Every row comes from one small tree of marks. Brackets hold a mark, then the marks that hang from it, in the order of their numbers. Every link used is in the known rows. Which tree was each row made from?
Known rows:
(Q_361 (Q_22 Q_944)): [0.20,0.31,-1.78,-2.00,1.72,-0.67,-0.96,2.20,1.30,2.00,1.18,-0.69,0.71,-0.43,0.48,1.11,-2.73,0.82,1.28,1.63,-0.90,0.44,1.89,-1.17,1.33]
(Q_407 (Q_559 Q_22 Q_868)): [1.21,-2.72,-0.30,-2.30,-2.00,0.43,2.76,-1.66,-1.46,0.30,-0.01,-1.53,0.05,-0.62,0.30,-1.34,1.03,0.40,-0.98,4.07,-0.16,1.50,1.02,1.39,-0.72]
(Q_407 (Q_559 (Q_22 Q_361))): [1.96,-1.06,0.26,0.83,-3.22,-0.59,0.52,0.04,-0.83,1.95,-1.77,0.25,0.20,1.79,1.69,-1.85,-0.42,0.38,1.00,-0.26,-0.67,-1.57,-1.68,3.31,-1.43]
(Q_868 Q_279): [0.18,-2.14,1.17,-1.51,-0.53,-0.91,0.26,1.65,-0.73,0.55,1.89,-1.62,1.51,2.56,0.65,-0.66,-0.27,0.48,-1.05,1.20,0.50,1.12,1.47,0.43,-0.57]
(Q_22 (Q_559 Q_407)): [0.26,0.11,-1.00,-1.37,0.08,0.69,0.94,-0.70,-1.44,-1.09,-1.75,-2.62,-2.00,-0.53,-0.63,-0.73,2.15,-0.17,-2.70,-1.52,2.32,1.92,-1.59,0.94,0.22]
(Q_407 (Q_559 (Q_22 Q_361 Q_944))): [0.15,0.97,-1.02,1.71,-1.81,-0.58,-0.07,0.76,1.33,2.89,-1.31,2.00,1.35,-0.79,2.00,-2.69,-1.98,0.55,1.76,0.14,0.10,-2.07,-0.62,2.22,-1.56]
(Q_498 Q_944 (Q_945 Q_610)): [-1.46,-3.66,1.68,2.18,0.20,-1.55,0.25,4.05,-0.82,4.80,1.31,0.45,-2.03,0.84,-0.89,3.54,-5.55,-3.13,-2.02,0.03,-0.13,-1.00,0.64,2.04,1.35]
(Q_22 Q_361 (Q_559 Q_407 Q_868) Q_944): [-2.11,3.66,-1.25,-0.78,-0.19,-0.40,0.41,-0.07,0.53,-1.36,-0.27,2.93,0.14,-2.83,0.46,-1.39,1.69,0.50,0.40,-2.07,1.54,-0.30,-1.49,-0.55,-0.41]
(Q_498 (Q_944 (Q_22 (Q_559 Q_407))) Q_945): [-2.32,-0.48,0.14,2.29,1.42,1.48,-0.36,-1.11,-1.04,0.87,-2.91,-1.79,-3.13,-0.27,-1.45,0.83,-0.15,0.72,-0.66,-1.44,-0.17,1.08,-3.13,0.58,2.45]
(Q_559 (Q_22 Q_944) Q_407 (Q_868 Q_279)): [-0.72,2.28,-1.80,-1.64,0.75,-1.91,1.11,-1.90,0.75,0.14,4.17,2.54,2.54,-2.24,0.50,-3.94,2.88,-0.22,1.46,2.20,4.55,1.75,4.21,-3.95,-1.66]
(Q_559 (Q_22 Q_361 Q_944) Q_407 (Q_868 Q_279)): [-0.34,3.86,-0.80,-0.16,-0.52,-2.79,-0.17,-1.06,1.44,0.30,3.82,5.59,3.14,-0.91,1.53,-3.98,2.78,0.34,3.62,-0.62,3.37,-0.44,2.69,-3.35,-2.43]
(Q_610 Q_279 Q_945): [1.08,-0.12,0.52,-1.33,-0.99,1.99,2.82,2.53,0.45,-0.62,-0.65,1.62,-3.15,1.76,-1.71,0.52,-0.22,-2.41,-1.15,0.56,0.10,2.51,1.17,-0.61,-0.77]
(Q_22 Q_361 Q_944): [-0.71,0.75,0.97,1.30,-0.70,-1.29,-1.48,3.63,1.20,1.68,0.19,3.09,0.69,0.91,0.74,-0.05,-1.83,0.97,1.11,-0.86,0.05,-1.38,-0.30,0.48,-0.73]
(Q_945 (Q_498 (Q_944 (Q_22 Q_361))) (Q_610 Q_279)): [3.13,-2.40,3.20,3.59,1.99,-0.57,-3.31,1.14,-0.67,-1.31,-0.49,0.12,0.22,3.57,-1.11,3.95,-2.43,-0.30,-1.68,-1.33,-2.97,-3.05,0.03,-0.80,0.11]
(Q_361 (Q_22 (Q_559 Q_407 (Q_868 Q_279)) Q_944)): [-1.75,3.32,-4.54,-4.63,2.04,-0.23,1.13,-2.49,1.17,-0.98,2.48,-0.74,3.05,-3.53,1.50,-1.55,1.46,0.53,1.30,-0.43,0.86,1.56,1.70,-2.71,0.94]
(Q_361 (Q_22 (Q_559 Q_407 Q_868) Q_944)): [-0.95,3.05,-4.00,-3.98,1.94,0.33,1.17,-1.73,0.50,-0.94,0.42,-0.65,0.65,-4.07,0.24,-0.11,1.22,0.46,0.46,-0.04,0.52,1.63,0.52,-2.12,1.59]
(Q_944 (Q_22 Q_361 (Q_559 Q_868))): [0.16,-0.87,1.95,-0.04,-1.52,1.48,-1.14,-1.74,-1.02,-1.88,-2.32,-2.01,-0.01,0.84,-0.12,0.92,2.18,1.67,0.54,-1.28,-2.47,-1.02,-3.10,2.94,0.71]
(Q_945 Q_498 (Q_610 Q_279)): [2.90,-2.59,1.92,-0.36,1.72,-0.77,0.36,2.10,-0.63,-0.46,1.46,-2.88,-0.57,2.09,-0.99,3.32,-1.25,-4.00,-5.05,1.66,-0.87,0.34,1.52,-0.40,-1.84]
(Q_944 (Q_22 Q_559)): [0.14,-2.29,0.97,-0.24,0.14,2.39,-0.91,-1.06,-1.41,-0.44,-2.93,-5.69,-0.87,0.55,-0.91,0.83,0.68,0.85,-1.71,-0.10,-0.46,0.68,-2.47,3.37,1.29]
(Q_610 Q_279 (Q_945 Q_498)): [2.03,-0.66,0.89,-0.52,-0.67,1.72,2.67,2.34,0.79,-4.10,-0.40,-1.41,-3.67,2.47,-1.70,2.24,-0.09,-2.19,-2.43,2.93,-1.95,2.92,0.89,-1.92,-1.26]
(Q_944 Q_22): [0.29,-2.61,2.27,-0.42,0.57,0.82,-1.40,0.38,-1.14,0.45,-1.81,-3.47,-0.81,2.53,-1.40,0.73,0.99,1.61,-1.05,1.77,-0.52,0.68,0.54,1.26,0.57]
(Q_944 (Q_22 Q_361 Q_559)): [0.62,-0.89,1.64,1.48,-1.42,1.44,-2.25,-0.83,-0.84,-0.48,-3.49,-3.39,-0.36,2.10,0.24,0.54,0.84,1.63,0.52,-2.94,-1.76,-1.74,-3.97,4.05,0.63]
(Q_610 Q_279 (Q_945 (Q_498 (Q_944 (Q_22 Q_559))))): [1.80,-1.83,-0.04,1.85,0.97,4.04,0.40,-1.05,0.42,-5.45,-3.30,-3.19,-3.51,0.83,-2.16,2.70,-1.49,0.38,-1.86,0.97,-3.44,1.41,-1.95,-0.76,1.96]

Which tree is each row?
[-0.68,-2.50,2.53,2.30,2.44,0.74,-0.47,1.58,-0.49,4.61,0.00,0.63,-1.49,1.59,-1.56,3.24,-3.62,-3.22,-2.06,-0.08,-1.01,-0.82,0.68,0.76,1.03]
(Q_498 (Q_944 Q_22) (Q_945 (Q_610 Q_279)))
[-1.19,1.34,-1.19,-0.51,-2.19,-1.23,1.16,-0.79,1.58,1.60,1.98,2.86,4.19,-1.23,3.01,-3.69,-0.41,0.72,2.44,1.42,0.02,-1.56,1.21,0.63,-1.95]
(Q_407 (Q_559 (Q_22 Q_361 Q_944) (Q_868 Q_279)))
[-1.88,-1.77,1.91,4.60,-0.54,0.14,-2.11,1.08,-0.43,3.80,-2.15,-0.92,-1.23,0.94,0.09,3.36,-4.40,-2.04,0.31,-4.34,-2.14,-3.94,-3.89,4.61,1.85]
(Q_498 (Q_944 (Q_22 Q_361 Q_559)) (Q_945 Q_610))
[-0.15,0.89,0.50,0.48,-1.32,-2.07,-0.35,0.04,1.33,1.06,4.16,4.27,3.57,-0.28,2.09,-2.49,0.07,0.38,3.88,0.72,1.01,-1.43,2.22,-1.00,-1.94]
(Q_559 (Q_22 Q_361 Q_944) (Q_868 Q_279))
[-0.58,0.43,-2.97,-3.44,0.90,1.08,0.99,-0.68,0.88,-0.33,1.05,-2.03,1.11,-3.43,0.81,1.28,-1.58,0.51,0.86,1.28,-1.65,1.10,0.17,-0.02,2.18]
(Q_361 (Q_22 (Q_559 Q_868) Q_944))
[0.64,1.95,-1.48,0.46,1.24,-1.52,-0.21,0.00,0.44,1.73,1.15,1.57,-0.43,-1.69,-0.57,-3.01,1.25,-0.57,0.50,0.53,4.49,1.13,2.25,-2.31,-1.22]
(Q_559 (Q_22 Q_944) Q_407)
[-0.09,1.83,-1.04,-1.10,0.86,-1.22,0.90,-1.22,0.27,0.36,2.35,3.01,-0.15,-2.60,-0.89,-2.50,2.47,-0.29,0.66,2.39,4.02,1.73,3.22,-3.18,-1.10]
(Q_559 (Q_22 Q_944) Q_407 Q_868)
[-1.00,1.89,0.24,-1.25,-0.59,0.29,-0.91,-3.30,-0.95,-2.66,-1.03,-0.95,2.15,1.09,0.67,-1.98,4.95,1.82,0.86,-2.64,0.20,-0.54,-1.36,0.39,-0.53]
(Q_944 (Q_22 Q_361 (Q_559 Q_407 (Q_868 Q_279))))
[-2.64,3.91,-1.75,-1.15,-0.15,-1.00,0.43,-0.58,1.30,-1.12,1.45,3.10,2.91,-2.19,1.57,-2.65,2.13,0.55,0.74,-2.34,1.87,-0.24,-0.53,-1.09,-1.09]
(Q_22 Q_361 (Q_559 Q_407 (Q_868 Q_279)) Q_944)
[-1.70,3.76,-1.64,1.25,0.14,-0.45,-0.88,0.98,0.89,0.06,-1.51,1.76,-0.26,-1.55,0.61,-1.66,0.18,0.17,0.18,-3.88,2.12,-0.96,-2.43,0.28,-0.59]
(Q_22 Q_361 (Q_559 Q_407) Q_944)
[1.18,1.04,0.68,2.76,-1.30,-1.65,-1.74,1.67,1.11,2.43,1.09,3.48,0.76,0.17,1.16,-1.62,-1.52,-0.11,2.98,-0.84,1.40,-1.78,0.10,0.48,-1.23]
(Q_559 (Q_22 Q_361 Q_944))
[-0.47,0.82,-0.77,0.19,-2.10,-0.48,1.07,-0.19,1.11,1.49,-0.04,2.81,1.71,-2.15,1.69,-2.23,-0.51,0.85,1.92,1.71,-0.26,-1.27,0.32,1.06,-1.43]
(Q_407 (Q_559 (Q_22 Q_361 Q_944) Q_868))
[1.48,0.12,-0.06,-2.30,-0.60,-1.75,1.74,-2.72,-1.33,-0.69,3.43,0.90,1.36,0.41,0.23,-3.29,4.47,-0.16,0.68,1.56,3.47,2.17,3.35,-2.64,-1.79]
(Q_559 Q_22 Q_407 (Q_868 Q_279))
[-0.78,-0.57,-1.78,-1.62,-0.40,0.30,2.30,-0.61,0.76,1.49,0.44,0.28,1.12,-3.32,0.69,-1.89,-0.72,0.39,-0.35,4.46,0.82,0.96,2.01,0.48,-0.76]
(Q_407 (Q_559 (Q_22 Q_944) Q_868))
[0.50,1.29,-3.05,-5.34,0.65,0.06,1.63,-3.43,-0.90,-1.94,1.83,-2.75,2.07,-0.99,1.18,-0.76,3.08,0.46,0.64,-1.01,0.07,2.12,0.79,-1.54,0.97]
(Q_361 (Q_22 (Q_559 Q_407 (Q_868 Q_279))))
[0.44,3.39,-0.45,0.45,-0.38,-2.10,-0.17,-0.60,0.59,0.20,1.75,5.67,0.45,-1.58,0.28,-2.69,2.55,0.32,2.69,-0.32,2.99,-0.64,1.56,-2.76,-1.66]
(Q_559 (Q_22 Q_361 Q_944) Q_407 Q_868)
[1.91,-4.99,2.17,2.22,2.00,-0.94,-2.91,1.01,-1.10,-1.27,-0.72,-4.69,-1.00,2.22,-2.03,4.34,-3.08,0.57,-3.22,1.91,-1.95,-1.57,1.53,0.23,1.51]
(Q_945 (Q_498 (Q_944 Q_22)) Q_610)
[1.42,-1.22,0.71,4.01,-1.86,2.18,-1.74,0.27,0.57,-5.27,-4.50,-2.47,-3.17,2.15,-1.15,3.28,-1.98,1.99,1.24,-1.50,-4.18,-1.71,-3.82,1.18,2.03]
(Q_610 (Q_945 (Q_498 (Q_944 (Q_22 Q_361 Q_559)))))
[-0.43,3.07,-4.50,-2.53,2.33,0.47,-0.03,-0.85,0.76,0.38,-0.77,-1.80,-0.04,-2.83,0.44,-0.34,-0.18,-0.23,0.42,-1.57,1.10,1.01,-0.32,-1.36,1.35]
(Q_361 (Q_22 (Q_559 Q_407) Q_944))
[-0.77,-1.20,2.16,0.11,0.76,-0.42,1.94,3.29,-0.08,5.16,1.77,0.23,-1.40,1.52,-0.27,2.55,-2.59,-6.31,-3.30,0.08,0.10,0.43,0.78,1.53,-1.41]
(Q_498 (Q_945 (Q_610 Q_279)))
[2.70,-4.11,2.50,1.96,3.38,0.25,-2.09,0.52,-0.93,-1.23,0.09,-2.65,-0.44,2.21,-1.98,4.03,-2.48,-0.66,-3.93,1.51,-1.93,-0.63,1.72,-1.41,0.94]
(Q_945 (Q_498 (Q_944 Q_22)) (Q_610 Q_279))
[-1.87,-1.31,2.39,3.09,-1.27,1.43,-0.64,-0.12,-0.69,0.12,-1.70,0.77,-1.37,0.41,-0.10,2.28,-1.26,1.73,1.89,-1.13,-4.26,-1.43,-4.40,2.25,2.54]
(Q_498 (Q_944 (Q_22 Q_361 (Q_559 Q_868))) Q_945)
[-1.63,-3.06,2.57,2.69,0.65,0.58,-0.94,1.72,-0.68,2.50,-1.11,-0.76,-2.18,2.25,-1.32,2.25,-2.57,1.58,-0.16,1.76,-2.01,0.39,-0.92,0.84,2.48]
(Q_498 (Q_944 Q_22) Q_945)
[2.33,-1.97,0.96,1.14,0.16,1.45,1.71,2.67,0.70,-4.46,-0.36,1.00,-3.90,1.83,-2.17,2.84,-2.49,-0.05,-2.03,2.42,-2.33,2.16,0.97,-3.17,0.78]
(Q_610 Q_279 (Q_945 (Q_498 Q_944)))
[-0.32,1.58,0.67,-0.94,-0.60,1.29,-0.78,-2.98,-1.37,-2.59,-2.86,-0.70,-0.56,0.38,-0.59,-0.47,4.80,1.77,0.33,-2.39,-0.15,-0.47,-2.52,0.84,0.15]
(Q_944 (Q_22 Q_361 (Q_559 Q_407 Q_868)))
[-0.64,2.02,-0.42,-1.92,-1.65,-0.77,1.02,-1.62,-1.01,-2.44,0.83,1.25,1.67,0.35,1.52,-2.01,3.57,0.66,0.22,-2.98,0.81,0.02,-1.42,-0.11,-1.03]
(Q_22 Q_361 (Q_559 Q_407 (Q_868 Q_279)))
